Each row was made from one small tree. The marks that hang from a mark follow it in brackets, in alphabetical order. Every link used is in the known rows. Write each row's tree.
(in the rows, 128 means zero)
Known rows
Y(Q(R(A C Z))): [147 114  97 104 138 164  98 144 112 138 126 140 131 134 128 152 169 124
 127 117 131 159 118 143 105 117 143 137 127 140 111 173 135 124 113 130
  83 165 111 107 111 136 122]
H(A C(R) J U Z): [116 102 106 143  98 197  80 157 137 119  90  73 185 127 160 160 167 125
  83 113 164 153 140 175 142  95 130 146 102 106  94 161 167 109 250 101
  85 157  98 117  62  99 126]
J(R(A(M) U(H) Z)): [136 139  80 115 137 168 109 162 162 125 112 120 148 134 127 165 189 129
 113 122 150 148 104 131 117  89 154 141 115 139 105 181 132 119 120 137
 106 159 106  97 142 108 144]
P(J(R(A C U(H)))): [160 101 101 112 141 167  91 171 150 142 117 119 127 125 130 154 174 129
 110 118 150 144 110 146 104 101 151 137 107 142 115 156 136 120 127 109
 102 154  86 102 120 126 153]
B(Z(H(A U))): [106 116 111 169 113 173  84 158 133 133 118 112 118 129 149 156 181 139
 106 117 155 157 115 179 183  95 137 148  97 125  90 158 139 124 185  98
  92 162 139 115  66 117 125]
R(A(M) C U(H) Z): [176 137  89  99 136 160 103 161 143 141 109 133 150 126 131 171 167 127
 140 125 146 152  91 140 106 103 130 136 136 143 106 176 126 102 135 149
  98 164 105  92 144 128 127]
C(R(A Z(H(J)))): [141 116  99 104 139 160 103 146 123 124 112  84 140 136 134 160 173 124
 113 129 160 157 119 156 121  95 147 146 116 131  98 176 130 126 189 105
  94 155 133 109  55 123 125]
P(J(R(U))): [129  94 100 130 135 170  97 176 163 126 107 119 125 133 133 148 196 130
  91 109 143 146 116 154 131  90 160 145  91 125 116 143 135 131  88  98
 111 150 100 109 103 103 156]
J(R(U(H(A)))): [116 122 106 140 134 165 101 165 168 132 116 124 102 136 136 151 193 132
  95 112 154 148 110 152 129  84 162 148 105 125 100 169 141 122 133 118
 118 158 102 108 129  81 155]
H(A C J U(R) Z): [124 107 118 156  99 201  84 165 134 126  98  96 180 133 166 155 163 128
  76 107 162 155 134 181 144 112 144 137 101 116 100 137 159 101 238 105
  77 160  95 113  95 118 117]
C(R): [112 115 112 125 138 156 125 158 147 124  96 118 106 142 131 148 190 123
 117 117 153 161 117 172 138  81 153 148 107 110  94 169 122 125 113 117
 119 148 121 114  81  74 156]
H(J(R(A C)) U Z): [144  84 102 127 117 199  81 170 142 130 101  95 172 130 159 174 166 130
  95 125 166 146 112 152 117 103 144 136  95 146 113 163 138 105 177 103
  89 157  91 105  90 143 117]
L(U(H(A C J Z))): [112 128 132 155 104 186  75 155 176 133 122  93 161 131 157 146 164 115
  87 110 157 160 121 184 140 104 132 138 112 120  92 156 157 110 243 101
  91 155 106 114  62 100 112]
R(A U Z): [165 101  96 118 140 167 107 156 139 123 112 125 161 129 125 165 187 127
 114 125 145 148 110 148 120  94 148 145 108 132 109 167 130 116 130 144
 108 155 122 101  93 128 132]
J(R(A(M) C U Z)): [162 118  74 112 137 180 115 174 143 146 103 127 155 125 127 174 179 129
 123 127 147 145 103 126  91  96 143 139 119 146 107 187 126 113  97 125
 100 160 104  99 138 120 133]
J(R(C U(H) Z)): [135 128 102 131 148 164  87 170 150 138 115 134  99 124 128 165 179 134
 112 119 157 146  98 147  90  95 153 141 112 139 107 171 126 109  95 125
  90 164  93  98 146 104 140]
V(Q(R(Z)) U(H)): [111  94 120 144 135 134  77 139 153 110 125 116  78 136 110 159 174 132
 113 110 149 166 105 170 154 116 145 140 132 138 104 179 114 124 134 109
  70 180 113 103 125 106 143]
Y(Q(R(C Z))): [128 122 104 118 136 160  95 151 119 136 122 148 109 136 130 149 173 127
 122 110 129 161 114 151 111 116 145 138 122 133 110 161 132 121  93 123
  81 167 109 108 118 119 126]
Q(R(U)): [136 107 100 127 126 160  91 157 153 130 112 141 102 134 136 149 195 130
 108 105 136 157 111 156 136  87 155 155 111 116 112 147 136 129 115 129
 116 165 106 108 114  88 146]
U(H(C J)): [155 117 121 126 127 168  97 158 161 113 106 119 135 128 145 149 173 125
 102 108 146 159 115 172 160  90 140 138 112 130 100 137 135 106 201 129
  91 155 113 107  95 109 129]
U(H(C J) R): [142 134 125 138 132 163 106 163 150 117 105 134 121 137 144 141 168 127
 101 107 155 161 118 181 148 103 157 133 114 130  97 125 127 100 194 128
  81 161 104 105 121 105 135]
V(Q U(H R(A))): [134  94 134 137 143 133 117 149 150 114 112 125 100 150 114 148 170 131
 117 119 168 161 105 179 156 124 154 133 123 142 100 168  99 111 154 112
  89 172 115 105 130 117 155]
L(U): [109 116 118 162 122 168  97 163 169 133 113 125 133 142 148 144 193 118
 102 115 147 162 110 178 142  96 147 143 103 127  98 164 122 126 127 113
 113 148 121 114  62  90 139]
J(R): [118 109 108 149 138 174 128 171 160 132 107 127 109 142 130 155 195 128
 102 116 148 152 114 158 139  84 162 144  96 127 103 165 122 125  87 112
 110 148 119 110 104  91 145]
V(U(H)): [130 111 122 140 137 150 110 154 173 124 116 129 111 141 123 154 179 130
 106 110 149 162 102 181 159 101 151 141 107 139  99 157 114 119 126 119
 101 160 129 108 120 100 150]
Z(H(A(M))): [124 134 108 136 112 160 129 164 146 141 115 106 122 147 147 152 184 125
 108 113 143 160 105 164 177  95 132 147 119 121  96 175 138 135 155  92
 116 156 141 116  81  95 124]
H(A U Z): [100 104 118 157 108 185  91 160 145 134 109  99 152 140 159 160 180 129
  95 112 154 152 117 176 157  98 143 144  96 111 103 166 153 117 162 114
 109 155 110 113  80 105 126]
P(J(R(A Z))): [133  98  96 120 144 178 104 162 140 132 120 103 149 131 127 160 179 125
 103 119 143 147 121 147 122 101 156 133 100 137 111 163 134 129 109 100
  86 143 118 105  91 136 134]
H(J): [146  93 117 124 130 168  99 163 154 116 103 118 138 135 145 152 187 124
 102 112 144 162 109 168 164  88 149 145 104 134 103 143 127 111 143 117
 104 148 124 108  75 115 128]
B(Z(H(A))): [113 124 124 153 124 166 108 156 137 142 124 115 109 129 133 153 177 134
 115 117 151 160 115 179 177  93 139 149 103 120  90 156 136 127 170  91
  95 158 149 116  66 112 117]
J(R(A C U Z)): [163 101  88 122 145 180 105 169 137 142 112 125 142 123 125 171 177 130
 118 129 154 141 112 133  80  97 151 139 108 147 111 183 123 112 111 128
  94 157 101 100 120 129 133]
J(R(A(M))): [136 114  86 122 130 178 143 170 160 132 101 119 147 143 133 159 191 123
 111 121 143 153 110 142 142  86 153 140 106 138 102 180 122 126 105 117
 116 146 124 107 116 101 142]
Y(Q(R)): [114 115 106 123 132 156 107 150 139 123 118 147 111 145 130 135 190 127
 107 105 131 164 119 159 144 105 153 147 112 122 109 152 138 133  97 121
 105 160 114 115 105  98 139]
R(A(M) C Z(H)): [172 130  93 106 130 168 125 161 122 152 115 112 152 135 132 174 166 125
 136 129 146 153  96 145 122 109 124 134 132 147 107 187 117 119 142 114
  89 160 136 101  99 142 102]
Q(R(A(M) U)): [159 113  79 104 120 168 109 159 151 131 107 135 145 136 137 154 190 127
 115 112 132 158 108 141 139  90 146 151 124 126 110 166 139 133 127 135
 121 163 109 105 125 101 143]

Write each row's tree
[150 138  92 136 114 175 108 163 136 133 112 109 157 126 137 162 186 128
 102 113 146 149 115 152 140  95 124 148 120 120 101 172 150 127 177 109
  92 166 126 111  93 106 112]  R(U Z(H(A(M) C)))
[126 111 107 133 132 175  92 170 129 159 129  94 106 126 137 162 168 128
 101 115 149 146 118 154 113 108 146 135 112 138 108 171 143 128 130  68
  74 155 117 109  92 128 119]  P(J(R(C Z(H(A)))))
[157  71 127 137 139 147 124 159 133 131 104 130 107 141 112 157 162 130
 126 124 165 159 108 175 134 129 143 132 121 145 103 177  91 108 130 104
  82 171 115 108 122 131 146]  V(Q U(R(A C)))
[136 114 103 127 136 171  91 156 127 151 124 130  95 125 133 163 173 129
 126 111 134 160 109 157 109 103 148 139 126 133 107 168 128 116 104 121
  78 163 114 103 125 115 121]  Q(R(C Z))
[163  88  96 115 137 176  99 175 146 147 109 117 143 124 134 158 174 127
 109 120 147 143 115 145 105 100 150 138 101 141 118 158 133 126 111 102
 101 150  95 105 106 131 146]  P(J(R(A C U)))
[126  97 121 138 131 135  80 152 154 113 113 129  73 140 128 145 191 130
 114 109 150 160 102 162 152  97 145 149 129 116 109 161 128 125 131 123
 104 175  88 106 113  90 149]  V(Q(R(U(H))))
[149  94 100 130 109 195  90 155 137 105  85  82 204 129 152 164 165 123
  93 120 165 151 135 167 129  94 133 143  99 117 104 154 149 109 241 115
  89 155  98 113  56 121 127]  H(C(R(A)) J U Z)
[130 114  94 108 137 162 100 140 125 127 127 136 141 141 125 145 180 125
 115 115 130 161 123 144 126 111 151 141 119 133 110 168 139 132 116 131
  90 162 120 108 101 129 126]  Y(Q(R(A Z)))
[136 114 105 157 103 179  85 164 123 129 110  99 139 137 173 148 170 133
  78 109 162 154 126 174 167 109 140 142 108 133  94 146 146 121 252  95
  77 167 116 117  79 121 120]  Z(H(A C J U(R)))
[133 120 112 135 120 181  98 160 159 126 115 103 133 125 150 152 169 125
  89 110 152 153 124 159 151  90 149 137 113 132  89 162 153 113 210 108
  82 157 109 109 103 100 133]  U(H(A C J(R)))
[131 128 119 134 139 170 105 175 164 141 112 130 103 132 129 161 175 131
 111 116 161 148  99 158  92  93 152 143 105 126 115 161 130 112 104 117
 109 165  83 103 136  95 136]  J(R(C U(H(Z))))
[125  83 135 148 136 133 105 151 165 109 109 121  92 144 109 152 179 130
 113 115 157 164  97 184 174 109 139 139 118 134 102 173 105 117 131 108
  93 169 120 108 103 101 152]  V(Q U(H))
[ 99 121 105 149  97 187 103 167 153 132  98 101 173 144 157 162 183 127
  96 110 151 155 111 171 171  99 134 143 105 113  98 172 152 118 153 111
 112 154 113 111  96  94 127]  H(A(M) U Z)
[120 140 125 129 146 153  88 156 142 119 116 130 107 141 142 148 174 129
 108 112 156 164 104 175 138 109 167 135 116 139  98 134 123  98 152 129
  76 160 108  97 133 116 129]  U(H(J) R(Z))
[130 154 113 113 125 170 135 152 157 125  98 102 158 141 124 156 168 116
 118 117 156 157 120 167 125  90 133 139 120 104 102 165 140 113 189 123
 108 157 105 109 102  87 133]  U(H(C(R(A(M))) Z))
[135  94 109 130 138 176 109 179 148 146 111 118 108 130 133 154 175 127
 106 112 144 149 113 159 118  98 154 135 102 136 111 154 127 123  85  88
  91 146 106 108 104 116 141]  P(J(R(C)))
[110 117  96 136 126 159  77 153 129 113 102  86 129 137 150 159 182 131
  99 121 160 157 115 163 139  90 143 150 108 128  97 169 132 125 177 102
  88 160 117 109  67 107 135]  C(R(Z(H(J U))))
[ 92 123 116 156 118 173  65 160 179 134 126 100 126 136 165 142 180 119
  86 113 156 158 114 166 144  97 154 142 108 139  87 175 144 119 197  97
 101 152 107 111  83  90 138]  L(U(H(A J(R))))
[131 113 121 141 126 165  94 160 143 122 112 115 125 126 136 155 178 134
 111 117 153 162 110 178 177  91 139 149  95 133  99 136 127 116 169  94
  89 157 142 112  58 130 111]  B(Z(H(J)))
[131 142 100 142 125 178 106 165 142 151 112 130 150 138 147 152 168 118
 124 123 153 162 107 164  97 120 144 130 124 145  96 176 110 109 134 120
  88 157 111 103 113 116 126]  L(U(R(A(M) C Z)))
[105 147 115 176 119 177  92 158 140 150 128 108 135 138 152 144 174 119
  92 113 161 157 127 180 119 118 147 138 115 124  91 166 135 127 197  96
  78 164 122 115  77 104 116]  L(U(R(Z(H(A C)))))
[158 134 132 118 133 176 114 155 144 123 111 112 163 140 140 149 156 123
 103 114 166 156 121 175 127 112 153 131 113 123 107 129 135  97 221 127
  85 160 100 103 112 131 116]  U(H(C J Z) R(A))
[129 115  91 139  96 171  82 165 142 127 105  90 156 142 177 157 181 130
  91 112 150 158 105 161 192  96 129 147 116 141  94 165 148 128 205  92
 100 159 126 113  74 115 120]  Z(H(A(M) J U))
[130 114 104 139 147 179 111 172 141 146 111 125 107 125 129 168 180 129
 117 122 151 149 110 151  99  99 154 136 106 142 106 178 119 112  82 110
  83 155 114 102 121 114 127]  J(R(C Z))
[109  88 126 144 124 137  81 141 158 125 127 112  69 138 122 149 171 132
 107 107 149 167 111 172 166 115 144 143 135 131  96 185 129 127 163  96
  82 177 115 111 120  95 150]  V(Q(R) U(H(A)))
[132 112  85 115 134 180 109 167 147 132 111 101 162 133 129 161 180 123
 104 117 138 150 118 141 134  98 150 133 107 138 110 167 134 129 104 100
  89 144 121 102 105 127 137]  P(J(R(A(M) Z)))
[118 140 120 145 141 156 122 161 126 137 121 125  97 148 132 150 182 133
 110 115 156 157 109 174 131 110 162 140 110 125 102 149 113 120 123 110
  86 163 128 107 109 111 120]  U(R(Z(H)))
[105 131 117 118 122 154  89 144 147 133 127 136 118 143 131 136 182 127
 103 103 141 159 114 158 127 109 149 151 119 107 111 152 161 129 142 123
 116 173  89 113 117  92 137]  Y(Q(R(U(H(A Z)))))
[112 129 102 141 113 179  98 165 148 133 113 102 136 128 138 157 181 133
 104 118 151 160 112 159 174  90 137 149 104 136  89 159 141 124 176  75
  86 158 143 114  80 111 117]  B(Z(H(A(M) J(R))))
[137  95 115 111 131 190 110 163 153 123 110  95 174 138 135 164 176 122
  94 122 158 150 118 154 127  96 154 141  93 130 114 156 136 112 156  98
 101 148 114 107  76 128 115]  H(J(R(A)) Z)
[133 124  90 151 128 182 103 166 141 138 120 103 127 124 133 162 189 132
  87 117 156 141 124 146 114  94 146 148 104 119 103 173 147 133 164  98
  88 166 117 112  97 104 124]  J(R(U Z(H(A C))))
[124 119  84 125 126 159  81 139 116 119 130 121 137 146 144 148 182 130
 105 116 137 156 119 143 134 114 145 144 116 134 111 171 140 140 156 120
  88 171 116 111  87 135 123]  Y(Q(R(A Z(H(U)))))
